Known rows, with every way that one mark hangs from another
(roron begemob giru): [-36.7,-13.6,21.7,-5.1,18.0,-13.3,-14.5,1.5,-6.8,31.6,14.5,-12.7,10.1,0.9,-11.5,-10.7,1.8,-0.7,9.8,-13.6,-12.9,19.4]
(folifo (giru (roron (begemob kade))) nibof): [22.5,13.2,34.7,-2.6,-4.1,-9.5,-8.6,-23.9,13.9,27.2,4.2,-34.3,-13.2,-29.0,-21.5,-10.1,21.2,-4.2,18.8,4.9,12.1,22.7]
(nibof folifo giru): [0.5,-10.7,45.5,4.7,0.9,-38.7,-7.5,-3.8,16.1,6.2,18.5,3.9,8.3,-24.9,4.9,-2.4,4.1,12.8,-3.1,-1.4,3.2,4.2]
(nibof (folifo zomit) (giru (roron begemob))): [-10.3,-1.1,65.9,18.6,-1.2,-23.8,-25.2,-22.8,15.9,7.0,32.4,-11.0,3.5,-30.4,-0.2,-21.9,11.0,14.3,11.4,-21.2,-6.5,3.8]
(kade (begemob (roron nibof))): [-9.1,17.4,0.2,-6.6,17.8,3.9,14.6,6.4,-20.4,-15.2,21.5,2.7,4.7,-0.1,18.8,-15.7,3.4,21.4,-10.9,12.3,-1.7,7.8]
(giru (folifo zomit) nibof roron): [18.7,18.3,9.5,8.8,-43.1,24.4,4.4,-39.1,36.9,-15.4,-7.4,-1.9,-15.5,-11.1,7.0,-24.8,-4.1,3.0,15.7,-11.8,11.6,-0.2]
(begemob kade (roron (giru folifo))): [6.0,-13.0,32.6,-2.2,-8.6,12.3,-3.0,-5.1,12.3,32.4,21.7,-14.2,-21.2,11.1,9.3,-11.1,8.6,2.3,22.8,-7.3,14.6,9.4]
(folifo nibof): [8.1,16.0,6.6,-7.1,-21.1,-0.6,7.4,1.2,-0.3,-6.3,0.1,-7.4,-5.8,-6.9,-7.3,-0.6,4.7,-0.1,-5.1,10.6,6.0,1.8]
(nibof folifo (giru roron)): [4.0,2.1,46.6,8.6,-0.6,-30.0,-9.8,-15.7,30.9,0.5,12.5,1.6,9.8,-25.4,17.3,-13.6,10.8,16.3,2.1,-10.6,2.7,10.5]
(giru (nibof (folifo zomit)) roron): [17.9,35.0,9.5,12.4,-35.6,1.2,5.4,-33.2,32.6,-4.5,15.3,-5.9,-3.9,-20.9,12.9,-18.6,-1.4,7.0,18.2,-5.5,-3.3,-0.4]
(roron (begemob kade) (giru folifo) nibof): [-22.7,-19.6,43.3,-12.0,-16.6,-1.4,-10.0,-18.9,-11.1,41.1,7.9,-29.7,-14.6,-7.6,1.7,-32.2,-4.9,3.6,12.7,-4.5,22.5,42.6]
(begemob kade (roron (nibof giru))): [-1.1,-10.8,25.9,0.5,18.3,10.3,-10.3,-4.6,-24.0,-1.3,22.6,-14.9,-14.0,5.4,-6.2,1.0,-1.9,13.6,-2.8,4.8,25.3,14.5]
(folifo (giru (roron begemob nibof)) zomit): [-2.8,19.8,17.9,-1.0,26.0,4.6,-10.8,-14.9,-15.1,9.5,27.5,-12.9,-5.5,-9.6,-13.8,-24.3,3.0,2.4,12.2,-8.2,4.2,22.0]
(begemob (roron nibof)): [-22.6,18.2,-2.8,-4.5,9.6,27.9,6.4,3.0,-38.7,-4.6,19.0,-0.1,-4.4,11.5,9.1,-6.2,-5.5,16.0,-12.2,12.9,7.5,11.4]
(zomit folifo): [-15.8,1.2,-13.0,-4.5,-8.5,-1.0,1.3,-2.1,-5.3,-1.9,-11.9,1.4,8.1,-34.8,-6.1,-0.2,5.2,-5.6,-17.8,1.8,-10.7,0.2]
(nibof folifo (giru (roron begemob))): [-24.2,-6.4,65.9,13.2,-0.3,-30.1,-21.2,-23.7,15.2,14.5,11.8,-8.5,15.6,-36.4,10.5,-20.1,12.1,20.4,-2.3,-10.7,-4.6,19.4]
(roron begemob giru nibof): [-47.1,-3.2,15.5,-14.2,19.3,-6.7,-9.4,0.2,-29.5,27.6,16.7,-15.1,10.5,4.7,-7.3,-20.7,-8.3,4.8,-0.9,-3.0,0.1,37.1]
(giru nibof (roron (begemob kade))): [-6.3,7.8,15.8,10.5,-26.3,16.2,-11.2,-48.0,14.0,11.3,-21.7,-32.6,-4.3,-20.5,-5.4,-14.6,-1.8,3.0,14.8,-1.6,6.1,19.6]
(zomit (folifo (nibof giru))): [-13.6,-2.7,17.2,-9.3,-9.3,-19.3,-2.3,0.8,3.2,-16.6,-7.9,-3.3,8.7,-46.3,-27.7,4.2,10.9,-3.2,-30.4,4.3,2.4,1.8]
(begemob kade): [22.8,-7.5,3.2,1.9,-8.3,0.1,-5.3,-8.7,3.7,9.3,-0.6,-17.7,-15.2,-2.7,-3.6,3.2,1.7,-5.2,13.2,0.1,10.4,1.2]
(folifo giru zomit): [31.7,4.6,4.4,-0.4,29.0,-11.0,-1.2,6.5,7.3,6.7,30.6,1.3,-11.2,-0.8,-24.1,3.9,6.4,-13.4,18.6,-9.3,-1.1,-9.1]
(roron begemob (giru (nibof folifo))): [-36.3,5.3,33.6,-4.1,-13.0,-26.3,-1.8,-23.4,8.8,42.3,14.0,-14.1,17.7,-21.3,-1.0,-15.8,-5.2,8.4,7.8,0.4,-12.8,29.1]
(nibof (folifo (giru (roron begemob)) zomit)): [10.8,19.2,46.4,10.9,5.5,-23.4,-11.6,-19.9,15.2,28.2,39.6,-11.1,-1.7,-31.1,-1.0,-20.1,17.5,5.3,24.0,-11.7,-11.4,10.9]
(begemob kade (roron nibof)): [-1.5,9.7,0.3,-1.7,3.0,29.2,3.2,-5.2,-30.9,6.0,18.5,-19.0,-19.6,10.8,5.6,-2.0,-3.2,9.5,1.9,13.1,18.9,13.5]

Rows
[-3.1,11.3,-20.4,-12.1,3.6,-11.1,10.7,-18.1,11.8,10.6,-14.2,4.1,11.6,-46.1,-27.0,3.9,1.6,-10.7,-13.3,9.1,-5.2,10.0] => (zomit (folifo (giru nibof)))
[-24.1,-2.8,39.4,8.8,-29.6,12.3,-11.2,-31.7,12.4,11.4,-14.5,-8.5,-1.9,-21.0,17.9,-29.9,9.1,10.8,0.8,-8.2,5.8,16.9] => (giru folifo (roron begemob))
[8.3,19.5,20.9,-14.2,11.7,-31.1,11.8,-2.7,-7.8,23.9,28.2,-0.1,4.1,-19.3,8.0,-11.5,0.4,8.8,1.6,16.2,12.2,29.3] => (roron (nibof (folifo giru)))
[20.9,19.1,29.9,-6.1,10.3,-9.7,9.4,-7.1,-16.5,36.8,43.0,-16.7,-16.7,-14.7,9.1,-5.1,7.4,12.4,11.5,20.7,19.3,25.7] => (begemob kade (roron (nibof (folifo giru))))
[15.0,20.2,28.0,-1.5,-44.7,12.3,7.6,-20.5,30.0,-11.7,-14.1,-7.0,-11.4,-17.3,15.6,-24.7,12.7,6.9,0.2,3.9,18.2,10.9] => (giru (folifo nibof) roron)
[5.6,7.4,23.9,-3.4,17.1,-2.6,-11.0,-25.9,-9.7,26.5,5.7,-30.3,-9.1,-17.7,-8.9,-20.8,6.4,2.9,15.1,1.1,18.2,40.3] => (folifo (giru (roron (begemob kade) nibof)))
[-11.9,8.0,16.7,-7.1,5.0,23.7,3.6,5.6,-14.9,10.0,46.0,0.1,-18.6,23.8,6.4,-24.6,-4.2,8.1,11.1,-9.8,12.3,11.4] => (begemob (roron (giru (folifo zomit)) nibof))
[-19.3,10.3,35.2,4.9,-26.5,25.0,-9.1,-28.7,-8.3,-2.8,8.6,-13.7,-14.2,-11.3,10.9,-40.8,-1.8,10.0,3.6,-9.9,14.6,22.1] => (giru (folifo zomit) (roron begemob nibof))
[11.6,7.7,17.3,4.0,0.6,-1.9,-9.6,-44.0,21.6,26.3,-10.6,-28.6,-5.0,-27.0,-20.6,-11.1,5.7,-2.8,21.8,-0.2,9.7,25.6] => (folifo (giru nibof (roron (begemob kade))))
[19.3,22.5,-7.8,-1.6,10.0,-3.7,6.0,-26.1,31.6,4.7,-9.3,0.7,6.8,-13.5,-9.9,-6.7,2.6,-0.9,12.2,-0.1,4.8,14.9] => (folifo (giru nibof roron))
[23.6,22.0,19.8,-7.6,11.7,-26.1,7.8,-1.9,-8.3,16.5,49.4,-2.7,-8.0,-15.2,-1.7,-12.1,-0.9,3.7,12.3,5.8,9.2,13.0] => (roron (nibof (folifo giru zomit)))
[-5.1,5.1,4.8,-10.8,19.7,15.6,-0.5,5.7,-22.0,24.5,32.4,-19.6,-13.4,24.0,0.9,-9.0,-3.4,5.1,15.7,1.1,12.5,24.1] => (begemob kade (roron giru nibof))
[3.6,-13.9,46.9,7.0,-11.8,-7.4,-11.4,-20.3,37.3,-11.0,-11.2,5.8,-0.7,-17.4,11.1,-20.6,8.5,11.3,0.2,-17.8,18.5,8.6] => (nibof (giru folifo roron))
[-3.6,-6.9,31.9,-5.2,5.9,-13.7,8.6,5.6,24.8,12.4,24.3,8.1,3.1,-0.2,22.7,-25.2,15.4,13.6,10.4,-8.2,-6.0,3.8] => (kade (begemob (roron (giru folifo))))
[-13.3,-3.8,18.0,-18.2,-1.5,-3.0,4.0,-1.1,1.2,17.7,8.3,-0.8,-3.2,6.2,12.4,-28.0,-8.7,4.7,3.1,-4.1,17.4,32.9] => (roron (giru folifo) nibof)
[-5.8,10.4,43.7,5.3,12.4,-5.2,-5.1,1.3,-23.3,-5.4,58.4,0.8,-8.4,-3.9,5.2,-10.2,-1.8,22.0,-3.9,0.3,9.0,2.8] => (begemob (roron (nibof (folifo zomit) giru)))
[5.3,14.1,-6.6,-5.4,16.1,-11.5,2.1,-9.5,17.4,7.4,-6.4,3.1,9.6,-40.7,-8.3,-7.5,18.3,-7.1,-1.8,-3.2,-8.6,9.4] => (zomit (folifo (giru roron)))
[-26.2,11.8,-1.9,-13.1,28.7,13.6,3.7,13.8,-26.2,15.6,34.2,-1.2,1.7,25.8,4.3,-12.0,-5.0,10.8,-0.2,1.6,2.1,22.4] => (begemob (roron giru nibof))
[14.5,-24.4,45.8,7.8,-6.3,-8.1,-13.4,-7.4,23.4,-11.1,15.3,5.5,-13.8,-11.9,-11.0,-9.1,0.6,0.6,1.8,-19.3,15.2,-10.7] => (nibof (giru (folifo zomit)))
[9.0,26.8,24.3,-9.8,23.7,-33.3,20.5,3.0,-4.2,12.7,46.2,5.3,9.8,-24.7,23.7,-18.2,14.8,23.8,-2.8,20.0,-2.5,19.1] => (kade (begemob (roron (nibof (folifo giru)))))
[-10.9,10.6,28.6,13.2,-41.5,25.7,-7.4,-48.4,22.7,-1.3,-7.6,-11.9,-9.1,-22.8,0.6,-32.6,-2.1,6.1,9.2,-12.8,5.6,7.3] => (giru (folifo zomit) nibof (roron begemob))
[-21.0,7.4,44.1,0.4,11.2,-10.8,-0.8,-0.9,-22.6,3.3,37.3,3.3,4.4,-10.5,15.1,-8.3,-0.1,27.5,-15.6,10.1,10.6,17.3] => (begemob (roron (nibof folifo giru)))
[3.6,0.8,13.9,-4.8,-21.1,1.5,3.3,-16.6,33.8,13.5,12.4,-0.1,-10.8,4.6,-9.9,-18.6,-10.0,-7.6,19.5,-16.7,5.7,3.9] => (roron (giru (folifo zomit) nibof))
[7.0,4.3,53.3,3.2,-54.9,13.2,-8.8,-38.2,19.2,13.6,-14.4,-35.2,-21.5,-30.7,5.4,-27.7,16.3,4.5,10.0,4.1,22.5,19.7] => (giru (folifo nibof) (roron (begemob kade)))
[-35.0,14.9,12.5,-1.0,-1.6,15.3,-8.6,-20.4,-22.5,3.4,-3.5,-14.8,6.7,-8.6,8.2,-28.5,-2.7,12.9,-8.1,1.2,3.9,33.0] => (giru (roron begemob nibof))
[4.1,32.4,10.5,5.2,-35.9,-5.8,8.3,-35.3,30.1,3.6,-4.0,-4.2,8.2,-25.2,22.8,-17.8,0.2,13.6,6.9,5.9,-0.4,15.5] => (giru (nibof folifo) roron)
[19.8,5.7,48.4,14.9,-2.4,-24.2,-14.4,-13.4,29.7,-6.1,32.8,-0.1,-1.8,-20.3,6.9,-15.9,9.3,10.7,15.8,-20.5,-0.7,-6.2] => (nibof (folifo zomit) (giru roron))
[0.7,-1.2,17.3,-13.1,-5.6,3.9,1.3,0.7,0.8,9.4,30.2,-3.0,-15.9,14.2,0.6,-29.2,-8.8,-2.1,15.4,-14.0,15.3,18.3] => (roron (giru (folifo zomit)) nibof)
[39.2,26.1,25.4,6.6,7.1,-23.5,-0.8,-10.5,32.3,13.8,39.0,-0.9,-6.6,-21.0,5.9,-15.5,16.7,1.7,29.4,-10.0,-3.7,-0.2] => (nibof (folifo (giru roron) zomit))
[-26.3,15.8,-3.0,-3.3,1.5,-2.6,-2.8,-37.3,9.7,16.1,-21.0,-8.9,18.5,-57.4,-22.7,-12.7,9.0,-2.7,-9.9,0.1,-12.4,23.7] => (zomit (folifo (giru nibof (roron begemob))))
[-23.6,-13.9,45.7,10.9,14.9,-11.1,-25.6,-18.5,7.9,-1.3,-3.4,-8.4,12.5,-17.4,-8.2,-14.1,8.3,11.3,-4.6,-17.1,-1.6,13.0] => (nibof (giru (roron begemob)))
[-24.6,6.2,9.8,-2.1,14.3,-10.5,-10.1,-18.5,1.1,20.1,-7.5,-6.1,15.4,-50.4,-15.4,-13.4,20.2,-4.0,-6.0,-5.5,-15.1,18.3] => (zomit (folifo (giru (roron begemob))))
